Each row was made from one walk, in order. Every step used is in the known rows, and no mark comes twice. Write each row's walk.
In the rows, zero is written as 128.
Known rows
k > b > m > x > g: [156 146 167  74 143 155 103 102 160 144 105 107 116 108  87 111 148 148
 133 171 136 116 140 133]
w > k > b > m: [135 118 175 115 128 141 123 120 101 136 101 183 115  70  91 135 139 143
 125 167 150 126 149 135]
x > g > w > k: [142  94 177  93 142 144 124 177 106 131  97 182 129 142 127 180 190  71
 174 144 101 122 123 137]
x > g > w > k > b > m: [150 114 173  89 140 146 120 187 120 127  99 179 131 126 117 181 182  89
 181 154 108 119 131 135]
f > s > b: [131  27 129 121 168 133 152 108  90 176 107  81 110 106 145  94 115  14
 112 159 143 137 127 142]
s > b > g > f: [124 107 132 121 149 150 141 172 113 154 104  66 104 130 122 141 139 107
 132 143 139 128 120 133]
b > m > x > g > f: [155 108 149 112 148 167  89 114 138 124 102 116 116 138  99 129 150 144
 144 107 140 110 123 117]
m > x > g > f > s > b > k: [135 103 156  93 151 179 125 181 114 172 106 109 131 155 143  99 137  60
 113 128 107 121 113 117]
s > b > g > x: [118 126 128  97 152 159 142 169 114 152 100  51  92 134 118 132 132 135
 131 150 140 130 121 131]
d > g: [131  93 192  64 139 154  88  61  74 166  92 146  99 168 104 123 146 135
 136 123 121 105 116 148]
k > b > g: [147 142 187  75 129 138 120  75 128 145  99 120 109 108  83 113 150 174
 126 184 139 117 135 146]
m > b: [149  76 114 135 151 164 116  71 132 136 106  93 121 132  98 124 166 131
 100 126 127 136 125 139]
s > f: [125  46 146 119 146 146 126 110  94 150 101  96  97 117 117 134 159  23
  97 128 147 141 120 139]
b > m: [156  91 148 123 139 147  89  51 127 110 100 117  98 114  87 134 152 166
 148 124 166 115 130 132]
k > b > m > x > g > w: [155 156 146  86 139 157 106 130 168 146 109 101 122 106  90 117 157 144
 143 170 125 113 135 131]
m > b > g: [155  96 124 125 144 169 118  53 105 122  98 109 121 138  91 118 165 187
 105 113 137 127 123 140]
f > g > b: [130  79 146 114 165 139 137 125 104 144 112 156 132 101 116 103 159 130
 132 164 112 108 119 149]
d > g > f > s > b: [123  58 162 107 148 146 114 171  74 196 104 121 116 150 130 135 111  55
 139 122 107 110 109 139]
f > g: [131  46 177  97 154 144 128  77  94 139  97 141 122 126 121  91 150 104
 119 155 123 108 117 145]
m > x > g > w > k: [133 123 151  93 147 174 116 141 120 153 102 134 128 156 123 107 176  99
 124 123  97 115 116 122]
g > b: [134 125 124 134 156 130 121 126 134 148 122 133 114  97  97 140 173 151
 143 159 121 124 127 147]
b > m > x > g > d: [153 117 155 109 150 175  88  88 142 125 106 115 113 132  96 128 155 165
 141 111 143 108 122 122]
w > k > b: [126 111 185 109 129 137 133 123  98 150 101 181 116  78  99 130 143 117
 113 177 135 130 146 140]
k > b > m > x > g > d: [152 152 167  89 143 161 104 120 173 150 114 101 118 100  85 125 147 153
 134 171 131 114 135 133]

Write each row's walk
[132  18 144 173 143 121 131 179 118 171 117 108 126 108 128 143 119  24
 127 136 116 126 111 128] => g > f > s
[130  43 129 165 141 139 143 224 109 180 118  95 125 105 145 136 107  18
 126 145 122 130 111 124] => g > f > s > b > k
[147 107 185  77 165 134 115 146 121 133 104 172 125 138 114 175 186 104
 170 158 111 125 132 149] => x > g > b
[127  75 166 101 135 159 113 180  62 195 103 137 117 149 135 128 107  70
 138 123 112 108 107 135] => d > g > f > s > b > k
[136 131 109 149 120 145 130 185 130 144 114 145 125  82 104 147 171 123
 154 155 113 117 125 130] => g > w > k > b > m
[123 133 184 103 123 143 138 150  89 144  98 178 113  83  92 134 132 160
 119 170 134 126 141 134] => w > k > b > g > x
[129 128 117 145 121 142 137 185 128 154 115 144 125  88 109 144 174 105
 145 162 103 120 123 133] => g > w > k > b
[130  43 110 173 154 141 137 212 127 178 120  70 126 106 135 127 107  27
 122 129 122 126 114 119] => g > f > s > b > m > x
[133 130 167 113 130 152 123 120 104 142 102 172 118  76  92 115 136 148
 113 160 144 123 146 130] => w > k > b > m > x
[132  30 118 175 153 130 138 213 123 171 119  79 123 100 134 147 109  21
 134 137 127 129 116 125] => g > f > s > b > m
[135 124 177 114 133 150 124 176 108 144 103 183 128  83 100 143 136 121
 128 157 131 123 144 126] => w > k > b > m > x > g > f
[129 126 161  80 149 149  96 108  83 172 106 160 109 144 100 134 154 160
 150 132 109 105 119 153] => d > g > b
[128  52 175 108 141 143 104 146  72 189 103 141 117 151 122 135 116  70
 139 116 106 106 107 139] => d > g > f > s
[135 137 154  84 145 172 120 153 131 160 105 129 131 145 119 105 172 100
 123 140  94 116 121 124] => m > x > g > w > k > b
[137 128 183  96 135 152 122 134 102 138  98 188 122  86  97 130 142 135
 125 161 139 123 148 131] => w > k > b > m > x > g
[130 111 148  90 131 157  96 118  91 171 101 134 109 164 111 133 164 125
 157 119  98  99 105 143] => d > g > w
[125  26 126 171 153 127 145 216 121 181 119  78 124 105 140 143 112   4
 126 144 117 132 114 128] => g > f > s > b
[137 116 182 127 129 155 115  67 110 133 107 128 105 122  89 145 159 206
 131 127 140 107 109 140] => b > g > d
[143  63 205  98 150 134 111 184 128 138  99 150 126 157 123 193 165  49
 164 141 106 125 120 134] => x > g > f
[130 144 141  91 127 171 100 150  84 174 102 158 119 137 104 120 150 151
 149 120 102  96 115 134] => d > g > w > k > b > m > x
[157 114 175  83 165 139 106 142 124 118 104 173 124 129 106 180 181 130
 183 148 125 120 134 144] => x > g > b > m
[121  50 130 122 163 147 145 159  82 154 109 125 120  96 126 118 156  34
 104 141 129 129 117 145] => s > f > g > b
[149  93 172  86 147 143 114 156 129 132  99 146 125 158 125 174 196  69
 178 145  99 119 118 139] => x > g > w
